Every row comes from one small tree of marks. The marks that hang from a mark follow it in brackets, in alphabetical order. Every link used is in the known rows. Which tree was each row made from?
Known rows
fetidug[mapim[nofi[fiviv]] tume[sode]]: [ -3 -12 -13  15  33  -8 -17  24  13  -2 -17  -5 -16  14  28  11  21  -5
   0   0  -1   4  11 -25  -3  -9  11 -17   0  -6   2 -28]
sapap[nofi]: [-23  -2   5  28  -9   2  -2 -12  34   1   1   4   6  -7   8   6   5   1
  11   7  19   4  -5  10   8 -12  39   4  -1  -3  16 -22]
nofi[fiviv mapim[fetidug[tume zuko[mulone]]] sapap]: [ 27 -11  -5  15  15   5 -11  13 -26  -5  26   0  -9  -2   0  12 -12  13
 -10  14  -8  -1  -3 -45  -1  17 -10 -17  13  -8 -14  40]
fetidug[mapim tume zuko[mulone]]: [ 10  -2 -28  -5  35  -2 -26  14  -8   6   7  16  -8  14  -3   3 -13  -3
   4  -4  -2 -12  -1   7   3  11 -23 -15   2 -12 -20  36]
fiviv[fetidug[tume[sode]]]: [ -3 -21   2  -6  -8  -4 -16   1   6  13  -4   6 -22   1  14   3   5 -15
 -13  -4  16   2   0   1  11 -19   3   5   1   5   2  -3]
mulone[fiviv[nofi] vasube zuko]: [  4   6   4 -56 -11  -4   8  13  -7 -24  -6  -9  51  -2   0  -2  18   1
  26  -3   5   5 -13  31  -9  -8  18   0   1   3   1 -22]
nofi[mapim sapap[fetidug]]: [-11   2   6  20 -16  11   4   6  28  13  21   8 -14 -17 -14   4  -4  29
 -39   7   7  13  -5  -7   2   8  -3   9  15  -4  12  22]
mapim[fetidug[fiviv sapap[mulone nofi] tume zuko]]: [  8   9  -3  39  -6  -7  -7 -42  -8  17  20  -7 -27  -4   9  10 -21 -29
  27   0  -3  -6  -3 -21   2   2  25  12 -12   2  10  -4]
sapap[fetidug]: [ -7  -5  11   4 -14   8  -6  -9  23  18  11   7 -11  -7   0  -5  20  13
  -6   3  20  12   0   2   5  -4  -2  -7   4   3  10  15]
nofi[fiviv[fetidug[sapap]]]: [  6  -8  11  32  -8  15  19 -15   1  -1  13   3  20  -6  -4  -1   8  -4
  -4  13   6  10   4  -9   8  -6  26   0  -5  12  -7  -8]
sode[vasube]: [-16  -4  16  -2   5  -2   2   1  20  -1  14   4  13 -13   6  -2   2  14
   1   5  18  -8  -8   5  21   2  -5  -2   2 -11  12   0]
mulone[fiviv[fetidug[sapap] nofi] zuko]: [  9   8  -9 -21 -12   1  32 -12  -5  -6  10   3  49  -1 -19   8   1  -9
  11   2   8  15  -5  29  -1 -12  66  21  -8  17 -12  -2]
mulone[fiviv[nofi[mapim]] sapap[fetidug[tume zuko]]]: [ 19  12   0  -1   9  -1  12  16   0  15  18   6 -19   9  -7  10   9 -17
  -8   1   7  21   0  11  -1  16  31  24   1   4  -6  16]
fiviv[fetidug[tume[sode] zuko]]: [  2 -14 -10  -1  -4   0 -21   3  -4  23   3  10  -9  13   9   5   5 -18
 -16   3  16   7  -1   1  20  -8 -23  13  -1   1  -6  14]
fetidug[fiviv[nofi] tume]: [ 10  -6 -12   9  -1  -4  -8  -8  10  -3  18  -8 -12  -9  25  17  30 -28
  31  -9   3  12 -16   1   1 -13  57  -2   3  -5   4  -2]
mapim[fetidug[sapap] nofi[fiviv]]: [  0  -6  15  39   6  -4  26 -15   2  -2   6  -7  18 -12   7   2  10  13
   9  23   3   8   8 -40   5   0  27  -9  -6   3   7 -20]
zuko[mulone[sapap]]: [ -8 -15  22 -15 -11  -2   8  -7   5  -9 -15  11 -11   0 -19 -11  13   1
   5  -3   3 -12   2  12  11 -14  30  -8   4   2  -3   5]
fiviv[fetidug[sapap[mulone] zuko] nofi[mapim]]: [-20  17 -10  22 -17   1   6  -7  -6  -1  15   9   9  -1 -24   9 -47 -13
 -18   3  -4  13  -8  35   7  -4  -7  33  -7   8 -19  25]
fetidug[fiviv mapim[nofi] sapap zuko[mulone]]: [ -1  14 -38  37  20  -8   8  -9 -10  14  -5   6   5   5  -8   7 -29   2
   2   0 -16  -6   5 -15  10   3   3   7  -8 -12  -8   6]
mapim[nofi[fiviv sapap[fetidug[zuko] mulone[vasube]]]]: [-13   9  19   5 -24   5   0  -7 -12  -2 -13 -10  -6   7  20 -22  31  16
  -9   9 -11  12  11 -25  -5  14 -71 -36   6   3  10 -16]
fetidug[fiviv mapim]: [ -4  -4 -12  32   0   8 -11   1  15  -3   8   1   2  -1  -2   2  -9   4
   5  -6  -1  -1  -8  -5  -1  -7  -1  14  -2  -9   0   8]
mulone[fiviv sapap]: [ -8  -7  27  -2 -19   3  20   4  14 -16  -5   2   3  -4 -20 -15  10  -9
   6   2   5   3   5  12  -3  -8  43   7   0   4   0 -23]
mulone[sapap zuko]: [  2 -10  23 -26   0   3  21 -12  15  -5  -6  11  32   8 -22  -4  34  -2
   6   2  13  -1  -7  20  20 -14  35  12   5   4   8   8]
zuko[mulone[fiviv]]: [ -8 -10   0 -16 -16  -1 -12   9   1 -21  -8  -2  -5 -11 -11  -8 -15   1
  11  -5   2  -2   8   9 -10 -13  26 -23   3  -1 -12  -5]
zuko[fetidug[fiviv[nofi] mapim] mulone]: [ 12  -2 -21   9   5  -1   0  -5 -11   1  -2   0  -6   6   3  12  11  13
  10  -6  -7  -5  -8  -6  -4   2  16  12  -3  -5  -5  33]
fiviv[fetidug nofi[mapim sapap[mulone[vasube zuko]]]]: [-16   8  11 -34 -34   2  14   2 -15 -20  -5  -3  37  -5  -6   2 -20  11
 -23  -7  -8   1 -19  37  -4 -11 -31  18   9  10  -5  11]
nofi[fiviv mapim]: [ -3  -9   6  33  11  14  -9  17  16 -20  12  -5  19  -6  -1  11  -4   4
 -11  11   6  12  -5  -8   6 -11   6   4   6  -5  -2   0]
fetidug[fiviv mapim[nofi[sapap]] tume[sode] zuko]: [ -6   1 -37  26  12  -9  -9  11   7  18  -6   1 -25  13  15  11   6  -7
 -10  -2 -14   3  -1 -31   3   4  -9  10   3 -18   8  -8]
nofi[fiviv[fetidug] mapim sapap[mulone[vasube zuko]]]: [  0  -3  22 -17 -19  16   6   3 -20 -31  -6 -10  43   0  -2  -6 -12  15
 -27   0 -11  -1  -7   5  -1 -10 -54   2  12  11  -3  -3]
zuko[fetidug[tume]]: [ 12 -11   7   2  20   2   2  -4  12  14   7   1   3  -3  18   6  34  -6
   1  10  12  -4  -6   1  16   9   2   1   4  -4  11  15]
mapim[nofi[fiviv sapap[mulone[zuko[fetidug]]]]]: [ -2  -6  14  -5  -2   3  17 -19   1 -18 -18 -16  33  11  12  -3  56  15
   0  14  -9   7   3 -12   7  -2  -3 -19   8   4  14  -3]
mulone[fiviv zuko]: [  1  -6   0 -25  -6   5  -1   7  12 -15   1  -3  43  -2 -14  -1   8   0
  12   1  11   7  -5  19   1 -13  28   0   3   2  -3  -3]
nofi[fiviv[fetidug[sapap[mulone] tume zuko]] mapim]: [ 11   4  -4  33  16  12 -11  -4 -16  -6  19   0   1   4  -4   9 -30 -27
 -14   6  -7   7   4   0   9   3 -22   7  -4   9 -20  15]

Write each row's tree
[-35  12  -7  23   6  -8   7  -6  18  -7 -16   5  -4  -6 -10  -4 -29   4
  -1  -4 -13  -8   7  16  -3  -4   1  -5  -7   0  -3 -17]
fetidug[mapim[nofi] sapap[mulone]]
[  1  13 -28   0  11   2  -2  15 -12   1   3  15   5   4 -37  -4 -43   1
   2  -1 -11  -8   8   9 -10  13  10  -3  -8  -4 -26  15]
fetidug[mapim sapap zuko[mulone[fiviv]]]
[ -3   8 -12 -10 -28   0   4  17   4  -6  11   0 -25 -16 -16   9 -16  22
 -19  -6  -6  14   4   2 -22   4  41 -11  13   2  -9  17]
zuko[mulone[fiviv[nofi[mapim sapap[fetidug]]]]]
[ 25  -5  24 -63  16 -12  13   2   5  20  -1   2 -19  14  -2  -3  36  -2
  -7 -12  16  -7  13  -8  15   0  32   0   4   7  20 -13]
mulone[fiviv sapap[fetidug[tume[sode[vasube]]]] zuko]
[ 22  -1 -13  22  14   6 -14  -4  11  25  17   2 -32   1  17   7  13   1
  -1 -13   5   1   0 -15  -5   5  -4   0   1  -4  10  20]
sapap[fetidug[fiviv mapim tume]]
[ -2  -5 -25  -5  29  -2 -31  25   8  16   1  14 -18  19  -2   6  -9 -12
  -6  -2   4  -1  -3   3   5   7 -23   8  -1 -13  -8  17]
fetidug[mapim tume[sode] zuko]
[ -4  -7  12 -28 -20  -9  17   5  -4 -24 -10   2 -10  -1 -20  -7  12  -9
  23  -8  -3   2   4  23 -11 -13  77  -9   1   7 -15  -7]
zuko[mulone[fiviv[nofi] sapap]]
[ -9   1  20 -58 -20   1 -12   4  -9 -32 -21 -12  34  -4  -8 -19  -9  -5
  15 -11  -3  -9  -1  33 -11 -14 -29 -15   1   7  -1 -25]
sapap[mulone[fiviv vasube zuko]]
[ 26   2  14 -43   9  -3   9  14 -22   5 -16   7 -39   4   1 -20   1   8
  -3 -17  -8 -23  17   0 -23  16 -19 -22   1   8  -5  -7]
zuko[mulone[fiviv sapap[fetidug[mapim tume]] vasube]]
[ -7  14  21 -36 -28   1  -8 -15   3  -6 -19 -12   9   2   8 -10   2   5
  10 -12   9  -1   7  20 -15  -9 -14 -11  -3  15  19 -36]
sapap[fetidug mulone[fiviv vasube zuko] nofi]
[  3  17  -8  22  19  -4   8 -12  11   5  -4  -3 -21   0   0   5 -18 -15
  10  -2 -12 -15  12   9 -18  18  31   5 -13   6   4 -28]
zuko[fetidug[mapim sapap[mulone[fiviv] nofi] tume]]
[-12   8  17 -46 -10  -1   2 -15  -2 -16 -13   0  30  -9 -20 -10  -8  -6
  12  -6  -6 -15  -6  32   5  -9 -19  -5  -1   7   4 -12]
fetidug[sapap[mulone[vasube zuko]]]
[  8   5  -7  22  26 -14  19 -14  -6  27  13   4   8  -7  14   7  -1  -5
   6  20   6   1  -1 -25  17  14   5   3  -7  -5   7   3]
mapim[fetidug[sapap tume zuko] nofi]
[ 15   9 -30   2  31  -9 -10  13 -14  21  -6   3 -25  15  16  -1  -7  10
  -6  -5  -2   2  19 -10  -9  15 -25 -27   0  -3 -10  12]
sapap[fetidug[mapim[nofi] tume zuko[mulone[fiviv]]]]
[-11  -4  -4  37  24   5   5  14  15 -12  -8  -4  22   6  16   1  13  13
   3  10   1   9   6 -14  -2  -2  -1 -12  -2  -5   1 -22]
fetidug[mapim[nofi[fiviv]]]
[ 10   3   7 -26   2   6  -6 -12 -20  -6 -19  -9  29  11   3  -7   4  10
   2 -10 -12 -21 -11   9   2   0 -71  17  -3   0  11   8]
sapap[mulone[vasube zuko[fetidug[fiviv mapim]]]]
[ 15  -2 -17  44  36  -5  10  -7   4  18  -7  -8   1   4  35  12  23  -1
  -2   3  -3  -6  -2 -23   9   7 -12  13  -3 -11  19  -2]
zuko[fetidug[fiviv mapim[nofi] tume]]
[ -6  -2   2 -29  -3  -1 -16   7 -19  -3 -11   6  17  -1  -2 -12  -6   6
   2   1   2 -12  -4  11  10   0 -55 -15   2  -8  -5  11]
fetidug[zuko[mulone[vasube]]]
[-13  -1  26   9 -22  -1   8  -7 -29 -15  -7 -15  11   0  19 -21  10  18
  -1  18 -13   0   2 -36  -8  12 -68 -26   1   1   4 -18]
mapim[fetidug[zuko] nofi[fiviv sapap[mulone[vasube]]]]
[-16   4   5  44 -15   5  26 -32  20  16   6   9  15  -9  -1   6 -12  -4
  -4  10  16   4   1   7  11  -9  44  23 -11  10  13 -23]
fiviv[fetidug[sapap[nofi]]]
[  8  -4  -7  34   8   9   2  -5   6  11   3   0   9   4   3   5   9  13
  -2   4   1  -5  -8 -13   4   7 -21  29  -4  -8   9  17]
zuko[fetidug[fiviv mapim]]
[ 12  12  -9  19   9  -5   5 -14   0   1  12 -13 -19 -13   2  25  -8 -33
   2  -5 -16   2 -11   7   7   1  36  24  -2   1   6  12]
zuko[fetidug[fiviv[nofi[mapim]] sapap[mulone] tume]]
[ -4  -3 -11 -10  -8   1 -17  10 -11 -10   1   2   8   1 -18  -6 -16  -3
   9   2   2   1   6  10  -1  -4   1 -14   0  -5 -22  11]
fetidug[zuko[mulone[fiviv]]]
[-23  -3  18  -6 -43   7 -10 -17  21   2   6   4 -36 -10  -8 -17  14  14
 -13  -4  -1   7   2   5  -9   1  -7 -24  11   6   7  13]
nofi[sapap[fetidug mulone]]
[ 21   1  10  -5  13   3  13  10   7  14   2  10 -33  10  -3 -10  15  -2
  -5  -8   2  -1  13   0 -18  15  20  -2  -1   7  -1  -1]
mulone[fiviv sapap[fetidug[mapim tume]]]
[ -7  -1  -7 -28 -25  -1 -25  17  11   7  -4   1 -75   4  -8 -11 -10   2
 -15 -21 -14  -2  16  -4 -36   8  -1 -27   8   5  -5  -3]
nofi[sapap[fetidug[mapim tume[sode]] mulone[fiviv]]]
[-13  12  12 -16 -26  -6 -12  21 -33 -21   5 -12   8 -10  -8  -6 -54   6
   0   1  -7   3 -12  11 -19   6 -58  15  -6   0 -14   3]
sapap[mulone[fiviv[nofi[mapim[fetidug[zuko]]]] vasube]]
[  8  -9 -22  27  29 -13  -6   4   6  24 -20  -8 -21   9  31  15  18  -5
  -9  -2  -1  -6   3 -31   8  -3  -7  18  -3 -10  22 -14]
zuko[fetidug[fiviv mapim[nofi] tume[sode]]]
[ 10  -7 -12  -2  16 -10 -24   3   1  21  16  -4 -22   5  16   9   9 -20
   5  -5  10  -4  -8 -24  30  -1 -14   8   1 -17  14  -3]
fetidug[fiviv tume[sode[vasube]] zuko]
[  7   0   4 -23   9   0   4  18 -25  -8 -23  -1  14  -2  -4 -15 -16  24
  -6  -1 -10 -24   6   3 -17  15 -52  -3  -3  -3  -6  -6]
zuko[fetidug[mapim] mulone[fiviv vasube]]
[ -7  17  14 -29 -31  -9   6  -4 -32 -11   4  -6   6 -10 -15 -12 -32  -7
  22   4 -12   0  -4   8 -22  14 -16   5 -13   7 -14  -8]
mapim[fetidug[sapap[mulone[fiviv[nofi] vasube]] zuko]]
